Known rows, with every step that occurs:
B > W > Y: [-15.7  10.2 -21.4   1.5  -4.1   1.7  12.0  20.0  -8.2  38.0  15.4  19.8
   1.0 -11.4  -2.5  -2.8   1.6 -40.3 -14.3 -11.0  19.0 -28.5 -11.4  -1.5
  13.8 -14.9  15.3  19.1   6.2]
B > W > J > H: [  5.7  -7.7 -17.6  -1.1   4.6   1.8 -12.3  29.0  -1.4  27.0  18.6  21.9
   1.0  -5.7 -10.0   2.7  -5.1 -20.8  -4.1  22.9   9.7 -25.0 -10.5  12.0
  28.9 -15.2  -8.0  23.0  13.3]
G > Z > H > T > Y: [ 18.8   5.1 -32.8  21.5 -30.3  19.9  18.8  27.4  -8.8  17.3  -6.6   3.7
  12.5  -7.8   9.7  17.8 -39.1   9.0  -0.5  -2.1   2.2 -29.1  -1.4  -8.3
 -19.4  -3.9  20.2   3.3 -21.7]
T > Y > W > J: [ 29.9  -8.8  14.3   4.0 -15.8  -2.3  -4.3  -7.3   7.5  13.4  14.8   2.9
 -36.6  12.9 -10.4  30.4 -41.9   4.1   3.5  -2.0  16.9  -4.1  -9.0  19.6
  35.8 -15.5  16.0  13.8  -1.6]
B > W > Y > T > H > G: [ 19.2  -1.9 -31.5  16.9 -21.0  14.6  -4.5  44.1  -1.2  44.7  23.7  31.0
 -12.9 -19.4  -1.6  -5.4   1.0  -5.3  12.2  16.4 -11.9 -67.7 -10.4  30.2
  -3.4 -29.8  40.4  18.4 -23.9]
G > H > J: [  7.1 -22.0 -29.6   6.7 -31.4  10.9  -3.9  16.1   5.8 -12.1  15.3  -2.9
  19.7  -0.3  -2.2  24.2   2.2  -6.6   1.3  29.0  -5.1  -2.8  13.4   0.5
  20.9  14.0 -12.9  30.6 -24.1]
Y > T > H > J > Z: [ 23.9  10.1 -11.7  16.6 -25.2   9.0   9.6  14.0 -13.8  -6.1   9.7  -5.9
   1.5   5.8 -25.0  -1.1 -20.5   8.2  27.8  53.2 -13.6 -40.5  15.5 -16.8
  -2.5  -0.5  18.7   0.4 -28.2]
G > Z > H > J > W > B > R > Y: [-16.1 -14.0 -35.4   2.6 -40.5  13.3   7.5  52.5 -10.7 -10.1  27.7  29.3
   4.2 -14.4   3.9 -18.3   3.4 -14.4  10.7  -1.6  14.8 -16.6  13.9   6.6
  16.2  20.0  -0.4  11.0  -0.8]
B > R > Y: [-23.4   9.3 -16.5  -3.7 -21.2  -4.3   5.0  12.4  -8.1  -2.9  16.5  14.7
  12.3  -1.3  10.1  -2.3   7.4 -24.1   8.0 -11.3   8.6 -11.9   2.9  -8.4
  -5.8  -2.6 -10.4  15.7  24.0]
H > T > Y > W > J: [ 31.4  -8.7  -6.5  16.6 -31.7  -4.6   0.7  -5.2  14.5  17.4  26.9   0.8
 -18.5   6.1  -2.1  36.7 -60.0   3.0  13.0   1.4  16.4 -25.2 -13.6  25.0
  26.9 -15.5  10.9  18.5  -8.1]
W > J > Z > G > H: [ -5.2  17.1 -34.8  37.6 -14.2 -11.0 -12.9  45.8 -25.3 -15.3  10.8   6.7
 -17.0  -9.6 -12.8 -14.1   1.9   9.7 -20.0  32.1 -10.2 -11.4   2.1  17.9
  -1.3  17.8   3.6   0.6   2.9]
Z > H > T > Y > W: [ 34.2 -18.4 -27.2   8.5 -30.6   7.1  13.3  12.5   3.2  13.5  12.7  11.6
 -20.5 -17.7  17.7   6.7 -44.6  16.4  15.5 -11.6   1.9 -32.7 -19.9   7.3
 -10.1 -31.0  29.3   3.7 -13.7]
T > Y > W > B > R: [  2.4 -16.6  -6.9 -17.0 -28.7  15.7  -1.2   9.6  -3.9  19.3  14.0  -4.0
 -22.9  -7.3  18.1 -36.7 -16.9  22.6  33.7  -9.1  14.2 -22.1  -2.3  40.9
  27.2  -4.8  14.2  -1.7   7.6]
W > B > R: [-23.3  -5.3  -9.6 -13.2 -17.1  10.3  -4.8   6.4  -1.0   9.1  17.7  -8.9
   4.6  -2.1  12.8 -42.6   9.4  19.1  23.5   0.7   4.2 -14.2   1.0  42.1
  26.5  13.1 -11.5   0.3   9.0]
B > R > Y > T: [ -6.5   4.3 -30.1  -5.7 -11.6   7.9   4.9  -1.7  -8.3 -11.4  14.2  13.3
  10.9  -7.3  14.3 -19.0  -3.5 -32.5  17.3   3.0  -5.9 -37.3 -13.0   7.8
  -7.5  -7.0  10.9  12.6 -19.0]
J > W > B > R > Y > T: [ -3.0 -14.3 -25.2  -4.2  -7.6   4.1  11.6  23.3 -13.0  -8.8  18.2  33.8
   4.3 -11.5  12.0 -46.3   5.0 -23.8  21.9  -0.9   6.1 -46.1 -17.3  24.6
   7.0  -7.3  21.8  -1.6 -17.3]
B > R > Y > W > J > H: [ 14.5  -3.0 -15.5  -7.7 -15.9  -9.2  -9.0  24.4  -8.2  -3.1  23.5  26.4
  -2.8  -8.2   1.5   2.1 -24.2 -20.7   7.8   7.1  20.0 -21.2  -6.3  14.1
  20.0 -20.1  -5.6  29.4  20.6]
G > Z: [ -4.4  18.3 -12.9  -2.0  -7.3  11.0   3.1  16.5  -8.1 -10.0 -13.6 -15.6
  -7.6  -7.7 -11.3   8.9 -11.3  -1.9  -4.7  -0.5   2.9  -2.6  19.0  -7.2
  -5.0  25.1  16.3   0.7 -19.6]
J > W > B > R > Y: [-22.8 -11.4 -13.8  -4.6 -18.3  -5.3   9.7  36.7 -10.6   2.0  21.4  39.6
   6.6  -6.9  10.1 -31.9  13.3 -19.0  13.1 -11.3  24.4 -20.2   0.9  10.5
  10.2  -2.2   2.8   1.1  24.9]
J > W: [  2.7 -19.5   4.0   0.0  12.1  -9.5  14.9  27.4  -8.5  -0.2  10.4  21.1
 -14.3  -4.4 -10.0  -9.9   4.2   2.3   2.8   5.6   6.1  -6.0  -0.4 -19.9
   8.6  -3.4  19.3 -12.8  17.9]
G > H > T > Y: [ 16.1 -10.1 -34.6  20.4 -31.7   5.1  16.5  23.7  -4.6  17.1  -0.6  11.1
  31.3   2.5  14.8  21.2 -29.0  -0.6   0.9   9.0   9.9 -37.7  -3.4  -3.7
  -7.4 -15.1  12.1  16.2 -16.0]
T > H: [ -1.0  -9.3   1.4  -0.3  -2.8  -7.7  12.1   7.5   2.6  14.2  -3.2   7.3
  -0.9   4.1 -12.8   1.5  -3.4  13.7  10.4   9.3  -0.6 -16.4   6.4  -3.5
   3.9 -26.8  16.9  -2.2 -13.6]
R > Y > T > H: [  7.9  -4.3 -16.5   4.8  -3.5  -5.1  14.6   4.0  -5.5   0.5  -6.1  31.4
  11.1  -0.5  -6.2  -2.3  -5.4 -24.8   9.4   8.7  -2.7 -45.0  -4.4   1.5
 -14.0 -37.9  30.9   6.8 -45.4]
W > B: [ -2.5  -7.9  -0.2  -2.5  -5.3   7.0  -8.8   5.3   3.1   4.4   0.3   8.1
   5.9  -1.7   8.8 -28.8   6.2   5.6   2.9  -7.1  13.8  -5.4  -1.0  41.0
  12.3   3.4  -5.3  -5.9 -13.4]
J > W > B > R > Y > T > H > G: [ 11.8 -22.3 -23.6  11.5 -29.8   8.8  -7.0  60.1  -4.2  16.9  29.5  46.8
 -11.4 -17.3   5.0 -35.3  12.1  13.4  34.5  18.8  -4.3 -60.5  -1.8  37.2
   0.6 -17.3  34.2   0.1  -6.0]
W > Y > R: [ 16.3  21.8  18.4   4.6  -5.5  -0.2  22.3  -4.3 -14.3  -7.1  -1.5   2.6
 -10.3 -16.0  -3.0  -6.6 -28.9  -0.1 -19.5  -1.7  10.7  -7.5  19.7   4.5
   1.1   5.9  10.3  -6.2   5.5]
H > T > Y: [ 21.8   0.2 -10.1  20.9 -26.9   4.3  13.8   3.2   1.2  25.8   5.5   5.8
  20.9   4.7  11.3  23.3 -38.0   0.4   8.6   5.7   5.8 -31.0  -4.5  -6.0
 -13.7 -10.4   4.3   6.7   0.1]

Rows:
[ 12.8  -1.3  -2.8   5.3 -18.8 -16.0  -7.7  -0.9  10.3 -10.3  21.7  21.0
 -26.1   2.5  -6.3  27.2 -28.5 -27.7  -3.7 -16.1  24.1  -5.6 -12.4  20.7
  23.3 -12.9   6.0  20.9  -5.3]  R > Y > W > J
[ -2.2 -38.8 -21.1  -7.5 -22.5   9.8   9.2  20.5   3.4   9.3  38.3   6.8
  -1.0  -3.7  -4.5 -40.1  -1.0  18.9  49.0  34.5 -10.8 -47.9   4.1  34.7
  43.4  -0.9  14.5   0.4 -20.0]  Y > T > H > J > W > B > R
[ 28.6  -1.7 -16.3  20.8 -26.4   7.4 -12.6  34.3   0.9   9.1   9.1  37.2
  -3.6 -12.4   3.5   4.8   3.4  -1.6  12.3  12.7 -13.6 -49.9  -1.5  21.2
 -27.3 -23.5  27.3  11.5 -26.0]  R > Y > T > H > G
[  6.6  17.9 -15.6  38.1 -32.7  -2.8  -8.6  34.5 -11.3  -1.2  16.8  -0.5
 -20.4 -12.3 -20.6  -5.8  -2.2  20.8   9.4  48.1 -29.3 -21.4  22.4   0.7
 -27.8  16.7   4.8 -15.3   7.2]  T > H > J > Z > G
[ 27.3 -17.1 -48.0  22.3 -38.7  -2.2   3.0  30.8  -0.7   7.3  11.6  10.4
 -19.8 -32.1  18.8   5.5 -32.5   9.9   6.5   4.7 -10.8 -39.3 -10.0  25.6
 -25.0 -11.3  31.5   3.5 -14.7]  Z > G > H > T > Y > W
[ 26.3   9.3 -25.2  11.3 -23.7  24.6 -11.3  41.7  -5.1   3.0  -6.8  -0.8
 -18.9 -17.2 -11.4   5.6 -11.9  20.3  12.2  22.3 -18.9 -43.0  18.1  19.3
 -17.3   9.1  41.5   1.3 -44.6]  Y > T > H > G > Z
[  9.6  22.4 -16.9  36.5 -31.3   2.0 -15.8  30.7 -12.2 -11.9  20.6  -8.4
 -18.8 -17.1 -13.6  -6.7   0.7  10.3   1.3  38.5 -31.2 -10.8  16.2   2.4
 -29.8  36.1  -9.6 -15.5  16.4]  H > J > Z > G
[  3.6  -9.4 -42.2  17.9 -20.3   1.2  10.9  12.1   4.2   1.2  17.9   9.7
  19.0 -13.5  14.7  -1.5 -19.5  10.7   4.5  -0.8 -11.9 -22.6 -20.8  10.0
 -11.5 -12.1  -4.0   4.2 -13.7]  Z > H > T
[-24.8   2.7 -16.7  -4.5 -25.9   3.9  -0.5  16.7  -5.1   1.2  16.6  20.7
  13.4  -2.4  16.8 -28.1  13.3 -20.3  10.0 -16.2  20.7 -17.5   1.3  25.6
   4.6   1.9 -11.1  10.2  13.3]  W > B > R > Y
[ -6.1  14.4 -41.9  30.0 -14.3  -3.2  -7.0  54.1 -30.4 -17.3  -1.5   9.4
 -12.4 -21.3  -5.9 -27.7  16.2  12.4 -16.4  30.1 -17.1 -17.8   5.9   6.4
 -29.6  15.1  11.9 -11.7   3.3]  J > Z > G > H
[ -3.2  -1.4 -13.4  -5.1 -27.0 -10.6  -5.7   0.2   7.0  -5.4  37.0   8.7
 -28.0   1.8  -1.1  15.3 -26.0 -17.9  13.6  -7.7  18.5  -7.2 -10.5  23.6
  34.6  -6.1  -0.5  25.7  11.3]  B > R > Y > W > J
[ 50.8  11.6  -5.6  30.1 -36.5  15.9 -20.8  52.1 -17.4  13.1  17.6  24.8
 -54.3  -7.5  -1.8   2.1 -27.5  41.8   2.7   9.8   3.3 -17.9  -6.5  15.4
  -3.9  -7.3  24.9   3.7  19.8]  T > Y > W > J > Z > H > G
[ 33.4   4.1   7.0  14.8 -27.1   9.3  23.3  -3.6   1.1   3.8   0.6  -3.7
  -3.4 -13.7   9.6  10.3 -55.5  22.5   4.4  15.6  -2.0 -27.7  16.4   0.5
 -15.8   4.6  10.0 -14.5   6.6]  H > T > Y > R
[  8.9 -14.0 -32.0   6.9 -27.6  12.7  14.1   7.0   9.5  31.6  28.0  10.9
   7.5  -4.4 -15.6  15.4 -14.5 -31.2  17.0  31.6 -11.0 -57.7  -3.4  10.1
  26.1 -20.9  21.5  29.5 -46.2]  B > W > Y > T > H > J
[  8.1   9.5 -26.9  17.4 -32.3   8.0   2.5  35.6 -20.3 -19.5   7.7  -3.3
   9.9   2.6 -14.8   6.0  -6.8   3.4   2.0  39.6   2.7 -15.3  23.6 -24.7
   2.3  21.0  -1.1  15.6  -7.0]  G > H > J > Z
[ 31.3  -6.5 -28.7  12.5 -19.1 -11.6  -3.6  17.2   9.3   3.2  29.1  11.1
  12.5 -16.6   3.6  15.6 -50.3  -4.4  11.3  15.7   8.6 -37.2 -19.4  26.4
  11.7 -16.4  -5.0  22.1  -6.1]  Y > W > J > H > T
[ 24.9  -9.7 -35.8   6.5 -37.4  21.6   6.5  29.8  -0.8  10.2  -2.5  11.2
 -19.0 -22.5  16.8 -17.5 -42.5  17.0  11.7 -20.0  15.3 -35.2  -8.2  41.6
   0.2  -4.7  34.8  -4.3 -41.5]  G > Z > H > T > Y > W > B
[-12.1 -16.7 -15.8 -25.0 -21.7   9.2  -7.8   8.5   2.3   2.2  23.3  -9.5
 -23.6 -16.2  15.7 -43.8  -7.0  21.3  34.3 -10.3   8.5 -17.5  -5.5  49.8
  29.9   3.3   7.9  -2.0   2.5]  Y > W > B > R
[ 33.8  17.7 -14.2  16.0 -21.8  19.8 -30.6  58.6  -7.2   6.6   4.5   5.7
  -8.0 -13.5 -10.2  22.3 -15.3  10.2 -10.3  21.4   1.7 -14.5  23.4  19.8
  -1.2  25.1   0.5  22.2   1.2]  W > J > H > G > Z
[ 56.8  10.9  -8.4  12.7 -32.5  23.3 -24.1  61.8 -10.8  14.7   0.2   9.6
 -31.2 -16.6  -4.9  27.8 -38.4  12.8  -3.6  15.6   8.1 -25.0  20.6  16.8
  -2.3   9.7  26.8  22.9  -2.3]  T > Y > W > J > H > G > Z
[ 23.0  -7.9 -15.7  19.2 -19.0  17.3 -24.6  38.3  -0.3   8.5  14.2  21.6
 -17.9 -17.8  16.8  -6.6  13.3  29.7  -3.5   0.5 -19.3  -4.6  -6.7  23.2
 -15.5  -3.4   0.9   4.5   8.5]  Z > H > G
[ 13.3  -9.6 -12.3  -0.3   3.6   1.8  11.6  -4.7  -2.3   3.3  -4.4   7.1
  -0.2   0.3 -11.6 -12.1  -9.1   5.2  20.3  21.7 -13.7 -42.2  -6.8  10.4
  -0.9 -30.7  31.5  -3.2 -48.1]  Y > T > H
[  5.7 -16.8 -24.3  -8.5 -44.5  11.5   4.2  11.0   7.1  20.0  28.6  -5.7
  -3.1 -15.4  24.2 -28.5 -33.4  22.6  41.4  -5.7  10.5 -40.9  -9.5  45.9
  19.4  -4.4  11.8   4.8   2.8]  H > T > Y > W > B > R
[-15.8   8.0 -76.4  42.6 -35.7  -5.3  -7.6  54.6  -4.7  13.0  38.5   8.7
  -3.2 -26.7  -5.6  -3.6 -16.0  -5.2  -2.4  36.0 -12.4 -51.9 -15.5  26.2
  -1.3  14.3   3.3  10.8   2.8]  B > W > J > Z > G > H > T
[  8.5  -5.3 -29.7   5.7 -30.8  25.7  -1.2  20.0   1.4 -13.6   8.8 -11.2
  -3.0  -9.7  -6.2  21.1 -12.0   2.8   0.3  14.7 -13.7   5.9  15.7  -6.0
   9.0  26.4  -4.1  14.8 -30.2]  G > Z > H > J
[ 23.0  14.0 -23.5  31.2 -29.4  10.1  20.9  29.2 -20.6  16.8   0.7  15.0
  12.4  -1.6   7.5  -2.3 -35.3  17.6   5.9  11.2   5.0 -37.7  -7.1 -20.4
 -27.3 -16.3  14.4  -5.6   3.9]  J > Z > H > T > Y
[ 50.4  -6.0  -5.7  12.9 -21.1   4.9 -37.7  44.2   2.9   7.9  25.5  22.0
 -25.3 -18.6   0.7  11.2 -17.0  18.7   4.0  16.4  -0.7 -19.4  -3.6  39.1
   7.0  -6.7   0.3  22.5  16.2]  Y > W > J > H > G
[  9.3 -15.9 -21.0  16.9 -17.4  -9.0  24.7  42.0 -16.4   2.8  22.5  29.4
  19.1  -1.0 -10.8  16.0  -3.6 -26.6 -16.0  15.2  17.5 -19.4   8.2 -19.0
  29.1  -2.6  10.7  28.5  -5.5]  G > H > J > W > Y
[ 10.8 -12.0   0.3  17.8 -17.6 -15.0  29.0  30.3 -11.1  19.5  26.5  30.3
  10.1   5.6 -22.5  19.5 -10.5 -16.4  -0.2  15.4  14.2 -25.1  11.2 -22.1
  26.2 -19.3  17.6  14.1  -0.8]  T > H > J > W > Y
[ -8.7  -9.2 -42.5  21.1 -10.9  -5.5 -11.4  36.2  -9.2 -13.2   2.1   9.9
  -8.6 -22.2   8.0 -14.2  19.9   4.4 -17.9  15.9 -22.8  -6.4   0.1  22.9
 -14.4   8.2   4.5   1.2  -9.5]  Z > G > H
[ 41.4   0.1   1.1  22.5 -16.1   8.3 -36.6  44.5  -0.3  12.3  19.2  23.1
  -0.7  -7.7   1.5  15.1  -3.7  13.1  -6.9  24.7  -0.3 -13.2   2.3  29.9
   4.5  -0.8 -17.2  25.2  21.7]  W > J > H > G
[ 18.1  -5.8  -2.6  17.3 -22.2   5.6 -15.4  35.7   5.4  23.6  11.7  18.2
 -11.8  -7.1  -4.7   9.3   6.2  32.8  16.1  16.6 -12.0 -21.7  13.1  16.0
 -11.2 -13.8  17.7   3.4   3.4]  T > H > G
